Known rows, with every step that occurs:
E-X-M: [  3   8   4  -7  16  -3 -24  27   5  11  10  -4  -9 -24   3 -20 -20   8
 -20   6 -10   1   5  -5  11 -13 -13 -18  27 -36 -21  18   2  -3  14  12
  -2  29  11 -10  -1  -5 -12 -42 -17 -13 -19   6  23   0  33  13   9 -34
  15]
P-X-M-F-E-C: [  4  13  11   9   6 -12  23 -17  -3   1  -8  -1   4  33  21  23  -5   8
 -21   0  17   6  13  -3   5   4   2  -4  14   8 -14 -14   4   4   7 -32
   6  20 -24   0  14   5   1  22   6  15  10 -10 -18   5   5 -14  -5   4
  38]
X-M-F-P: [  1   8  44  18  -5 -10 -15   4  13   3  -8  26 -19  -9  -5   4 -38   5
  -2   3   0  -4  33  -5  -6 -32  34  -2   7  65  23 -16 -11 -13   2  14
   0   5 -12  -1  14 -18  17   3 -13   1   6 -17 -19 -28  33  15  19 -18
  10]
C-E-X-P: [ -7  -3 -21   1  -2  14 -21  22  -6   1  17 -13  10  13   6 -34  -4 -18
  11   0 -29 -11 -24 -19  -1  27   2   3 -23 -12  14  23   3  -3  10   2
   2  -3  25   5  23  16 -15 -18 -15  14 -14  16   9  19 -22   4  12   7
 -20]
X-M-F-P-C-E: [  3 -17  29 -18  -9   4  10 -19  10  -6  16  23  -8  22   1   6 -54   7
   6   5  -6 -21  -1 -13 -12 -50  22  -4 -25  57  13   1   0   3  20 -10
  14 -29 -12   0   4   1  70 -22 -22  -3 -16 -32 -46  -8  -5 -10  -6 -16
 -13]
X-M-F-E-C-P: [  0  23   8  27  -1  -6  30 -41  -9 -13   8   2  -7  15   0  32  -4   1
   9   0  35   6   9 -18 -10  31 -11  -6 -31   5   0 -21  -3   0 -12 -29
   4   4 -21   1  15 -22   8  25  29  12  14 -37 -10 -10 -26  -7   2   5
  -6]
C-P-X-M: [  7  20  35   1   5  -5 -22  25  14   3  16  -1   1 -20  -2  -4  41   8
 -23   3   8   5  11   1   9 -31   0 -11  42 -47  -7  12  -3 -15  -9  -6
   2   8 -11 -11 -21   4  -1 -28 -10  -2   5 -19  38  -4   5  12  -7 -27
   0]
P-X-M: [  8  10  24 -10   9  -5 -20  35  18  13   5   6   0 -21   4  -6  29  10
 -32   5  -5   3  11  11  11 -51   0  -9  47 -37 -15  13   1  -6  13   7
   4  20  -8 -10 -16  13   1 -42 -23  -6  -3  -3  20   0  34   7  -2 -26
  30]
P-F: [ -3 -37 -30 -21  -2   2  -2   5  11  -1 -11  20   7 -11  -6   8  12   5
  10 -14   3  -4   0  39  -5 -11   0  -5  10  27 -10   5  -3   9  10   6
  -6   7  11   5  -5   7 -12 -26   4  -7   6 -11 -16  -9 -16  -1   2  21
 -14]
E-C-P: [ -1   4  10  21  -9   3  22 -29 -17 -18  15   7   6   3 -23  14  41 -11
   7  -8   1  17 -10  -5 -11  30 -15   8 -50 -34  -2 -12  -4  -7   1 -16
   3 -38 -10   5 -20  -1 -15   2  18   1  10 -44  10  -8 -46  -8 -12   6
 -38]
X-E-C-P-F-M: [  2 -28 -11   8   3   3  29 -15  -6  -5 -11 -24   0 -12 -40  31 -11 -20
  20  -8  19 -11   1  12 -12  33 -22 -11 -10 -10  22 -19  -4   5 -20   3
   6 -28   5   4 -38 -21 -24 -13   7  -8   6   3  -2 -16 -41   1  -5  16
  -4]
X-E-C-P: [ -4  12   7  23  -7   4  21 -16 -23 -13  15 -25  13  -6 -31  18  32 -19
   5  -2  -2  13 -12  -6  -5  56 -20  14 -52 -22  10 -12   2   3 -25  -4
   4 -47 -11  20 -22  -2  -5  21  18   0   8 -41   0   4 -46  -3  -5  20
  -7]
X-P-C: [ -9 -14   2 -23 -16  15  -7 -14   4 -10   4  13   8 -18  -8 -16  27   4
   8   0 -24   6 -14  10 -25 -30  -2  20 -53  33 -10 -12   6   7   4  15
   0 -54   8 -10   6  29  36 -11  -6  -3 -13 -20  11  10 -42 -15   7 -14
 -49]
C-E-X-M-F-P: [  2  -2  21  14   4  -5 -16   5   5   7   7   9 -16  20  12 -10 -79  -5
   5   4 -10 -16  17 -31   3 -12  33  -9  24  37  29   4  -9 -10   8  -9
   3  20  -4   7  23  -9  11  -3 -20   7  -8   0 -21 -19  23  19  10  -5
  13]
C-P-X-M-F-E: [  5  39   3  12   6  -8 -10  -1  15   5 -10  -3  -7  16  20  14   4  19
  -6   2  38  -8  18  -8  -2  -2  11  -9  38 -11   0  -4  -3   7 -11  -2
  -3  45 -13  -4  22 -16  23  26  10   4  16   3   0   0  20   2   2   2
  17]
P-C-E-X: [  3 -24 -33 -32   5  14   2  -9  -8   0  19 -10   4  20  16 -19 -32  -4
   3   1 -25 -17 -36  -2   4 -12 -17  -1 -10 -23 -16  27   9   9  18 -15
   3 -19  15   6  -9  21  26 -30  -9 -10 -31   1  -5  25 -14 -13 -22   4
 -17]
E-X: [  1  -7 -26 -16  10   5 -24  11  -8   7   1  -4  -1 -11   8 -20 -10   0
  -3   0 -20   3 -13   6  12   4  -5  -2  10 -33 -14  17   0  -2   3  14
  -8  13  14   2  -5   3 -18 -11  -2  -3 -13  16  14  14  21   6  -3   1
  -7]
F-M-X-P-C: [ -7 -24   2 -27 -10   5  10  -3   6  -8 -14  20  -3 -35 -10 -22  16   2
  13   7 -10  -1  -9  10 -15 -50  -7  10 -35  22   2  -4   6   0   5  24
   2 -34  21 -35 -16  17  14 -10  -9 -10 -10  50  17  -6   3 -15   6 -26
 -31]
X-M: [  4  11  26  -6   9  -4 -10  20  13   4   4  15  -4 -37  -8  -5   3  12
 -17   4   4  -1  16   4   2 -36  -3 -16  -4 -10 -13   4   2  -3  16  15
   5   6  -1  -9  -2  -8   5 -39 -14 -14  -7 -17  -3  -5  14   5   4 -28
  14]
F-P-C-E-X: [  0 -19 -12 -23  -7  14  -4  -6  -7  -2  28   0  -1  26   4 -26 -34  -9
  12   2 -38 -12 -25 -16  10  -3   1  12   5  -7   0  20   5   0  19 -11
  -1 -34   9  12  -6  15  28 -11 -18  -7 -26   0  -1  25  -4   2 -14   3
 -20]

Rows:
[ -3   8   5  28 -13  -2  22  -8 -26 -13   8 -24  13  -6 -27  14  40 -17
   6   3   2  23 -10  -7   9  54 -24  11 -50  -7  15   1   4  -2 -27  -9
   1 -29   2   7 -27   3 -25  37  19  -2  13   7  -3 -10 -11  -9  -7  15
   0] => M-X-E-C-P
[-10 -21  -3 -18  -7  15 -10 -10  -5  -2   5  -7   6 -15   8 -32  10  -2
   8   2 -32   5 -24   2 -20 -14 -10  19 -21   6 -16   1   7   4   4  13
  -4 -39  12 -12   1  33  21 -12  -4  -4 -25  -2  32  21 -21 -12   8 -14
 -44] => E-X-P-C
[ -2  -5  24   9 -12  -6 -14  -9   3  -1 -18  31 -11   1   2   3 -22  -4
  12  -1  -8   1  19  -3  -7  -8  42  11  -8  70  23 -20 -14  -8   4  14
  -5  -5 -14   6  16  -9   9  18  -4   3  14 -14 -30 -20  13   4  10   9
  -9] => M-F-P
[  2   4   1   6  -3   2  22  13 -16   6   2 -37  22   0 -11  12  42 -11
 -23   0 -21  16 -13  14  14  27 -11  17  -7 -17 -10  -5  11   3 -17   1
   5 -30 -15  24 -29  23 -20   9   0   3   7 -10  -3  18  -5  -7 -13  24
  44] => P-X-E-C
[  7  20  35  20   9 -10   5 -21   2  -1  -8   0  -5  11  10  26  11   4
 -16  -2  23   8  15  -3 -16 -26  11 -13  15  14  -4 -14  -9 -10  -1 -39
   9  26 -23  -8 -17  10  -2  -9   4  14  10 -29   4 -29  -6  -5  -7 -12
   2] => E-C-P-X-M-F
[ -3  21 -12  26 -10  -3  31 -51 -17 -17  -2   0  -1  32   3  33   6  -5
  19  -8  26   6  -2 -10 -12  42 -10   7 -41  -1   2 -23  -5   6  -4 -26
   0  -9 -15   9  11 -16   3  43  34  13  20 -33 -15  -4 -40 -17  -2  24
 -24] => M-F-E-C-P
[  3  28  -6  -7   9 -10  -4   7  16  12 -16   6  -5  16  26  13 -12  23
 -16   5  26  -5  17   6   2 -23  18  -6  43  15  -7  -3   0  11  -2   5
  -2  51 -11  -1  35  -9  17  16   5   3  10  12 -13   7  31  -1   4   3
  42] => P-X-M-F-E
[ -2  10 -22   2   0  -6   4 -21   5   1 -26  17  -5  17  23  17 -19  14
   6   0  22  -5   6  12  -8   2  11   7 -12  39  -5 -13  -1  16  -3  12
  -7  29  -4  10  38 -13  28  37  22  -3  13  11 -40   3  15 -14   7  23
  15] => M-F-E
[ -6 -14 -56  -6   0   6  -9  -5  -3   1   9 -18   0  19  10  -6  -3   1
  22  -9  10  -4  -7   4  11  57 -16  -3  42 -30  -9  13  -4   6 -17   6
 -17  25  19   4  15 -21 -23  29  22  -3   1  14  18  18  -5  13   4  30
 -19] => C-P-F-E-X
[ -8  -2 -20   4   1   9 -28  25  -5   6   4 -12   9 -16   7 -32  10 -11
   9  -1 -28   5  -9 -10  -7  18   4  10 -10  -3   4   9   1  -7  -1  11
  -6  -4  26  -4  14  16 -27  -8  -7   6  -7  14  37  12 -13  14  20  -6
 -22] => E-X-P
[  5   4  -5 -11  16   2 -15  26   4   8  24  -9  -5  -3   7 -18 -30  -1
  -7   7  -8 -15  -6 -17   9 -13  -8 -25  13 -35  -5  32   6  -1  13   0
   5  28  11  -4  -1 -11   3 -51 -24  -7 -26   8  -2  11  18   8  -2 -20
  17] => C-E-X-M
[  2  17   0   0   7  -9   4 -11  13   6 -14  14 -10   3  21  17 -33  22
  -6   5  31 -10  18   4  -3 -10  10 -12   9  27  -3 -12   0  17   4  10
  -3  41  -5  -2  38 -24  31  22   7  -2   6   6 -32   0  26  -2  11  -1
  29] => X-M-F-E
[ -2  -7   4   7  -2   3  24  -1 -23  -1   3 -28  16 -10 -23  16  14 -13
 -10   2 -12  13 -12   8   5  43 -18  10 -50  -8  -3 -12   9   9  -9  -4
   7 -47 -12  29 -16   5  -9   9   6  -1   0 -24 -21  15 -20 -14  -3  19
  22] => X-E-C
[  4  29  16  17   0  -4  13   4   1  -1  22 -10   2   9  -2   6  43   4
 -23   0  12  10   7  -9  13  14 -20  -3  26 -55 -18  -3   4  -7  -3 -14
   4  -5 -23   0  -8  -3  -7  15   5   4   9 -16  25  14  -7   5 -10 -10
  16] => F-E-C-P-X-M
[ -4   7 -46 -10   6   5 -17   9  -8   9   3 -12   0   6  20 -19 -21   4
   3   2  -5  -3 -12   3  22  39 -14   6  20 -33 -16  13   6   7   5  20
 -15  22  12  13  25  -6  -6  23   8  -6  -6  31   9  32  19   6   3  17
  11] => F-E-X
[  1 -17 -10  -6   1  -5   3  24   2   2 -24 -25   3 -35 -31  10   1 -10
  19   4  24 -12   0  17   5  14 -11  -9  17   4  34   7   0   8 -41  23
  -4  12  21  -8 -30 -24 -22  13   8 -21  13  68   3 -17  21   7   4  12
  20] => C-P-F-M-X-E
[  1   7  36  13   5  -9 -29   9   5   9  -7  11 -18  -4   3 -12 -57  -1
   4   5 -11  -3  26 -17   3 -14  31  -3  33  50  21  -6 -11 -16   1  11
  -5  22  -4  -2  16 -14  -7  -2 -14   2  -4   5  -6 -20  40  23  15 -17
   8] => E-X-M-F-P
[-10   0   8   2 -13  -1 -12  27   4  -4  -8  15  10 -27  -2 -25  45  -5
  12   4 -20  15   0   3  -3  -7   6  12 -34  22  10   7   1 -10   1  28
  -3  -3  28 -19   9  15 -24   7  -4   7  10  45  11 -14   5  -3  21 -10
 -15] => M-X-P
[  5   0  15  -7 -14   1 -21  29   7   6  -1  14   0   1  -3 -18  33  -5
 -17  -4 -33  10   5  12  19 -11  28  23  46 -12   1   3  -5 -16  11  21
  -5 -22 -18  15 -13  18 -11   6 -21  -4  13   7  13   4  20  17 -11   8
   8] => F-P-X
[  5  22  -9  20  -5  -6  16 -22  -8  -6  -5  -6   7  41  14  21  42  -2
  -3  -9  19  13  -1   1  -1  25   2  14  12 -14  -5 -10  -4   2 -12 -35
   1   4 -22   6  -4   3  -7  46  23  18  21 -12  11   6 -21 -11 -21  29
  -4] => M-F-E-C-P-X
[  3  13 -10  16 -10   0  18 -10  -9  -5  11  -7  12  31   4   6  56  -7
  -9  -7   4  16 -10  -2  15  40 -13  15   8 -52 -13  -2   2  -6  -5 -26
  -1 -21 -20  14 -11   6 -17  34  14   9  17 -10  24  19 -27  -5 -23  20
  -5] => F-E-C-P-X
[  5  -8  -1 -14  16   2  -6 -18   3   4  -3  -3  -7  17  25   6 -70  13
  -2   6   9 -18  -6  -8 -13 -50   6 -19   9  36  -7   8   1  11   5 -21
  10  29   3 -14   3   6  36 -36  -8  -1 -30  -8 -18  -5  19 -13  -3 -17
   2] => P-C-E-X-M-F
[ -4 -38 -20 -17   4   8   2   8  17   1 -22  14  -3 -25 -21  -1   3  -9
  23 -10   6 -16   9  25 -24 -17   1 -12   1  21  15  -9  -5   0   7  20
   0  -2  22 -14  -7  -7 -28 -36 -10  -2   2  27  10 -14 -26   5  12  -2
 -22] => X-P-F-M
[  2 -42 -28 -27   5  -7   4  22  13   1 -33  26  -5 -25 -15   5  -1   2
  10  -1  13  -4  10  31   9 -41  -8 -20  26  21  10  11  -3  -5  10  18
  -3  33  29 -28 -28  -8 -33 -29  -4 -13   8  78  -8 -28  31  -4  -7  -3
   9] => P-F-M-X
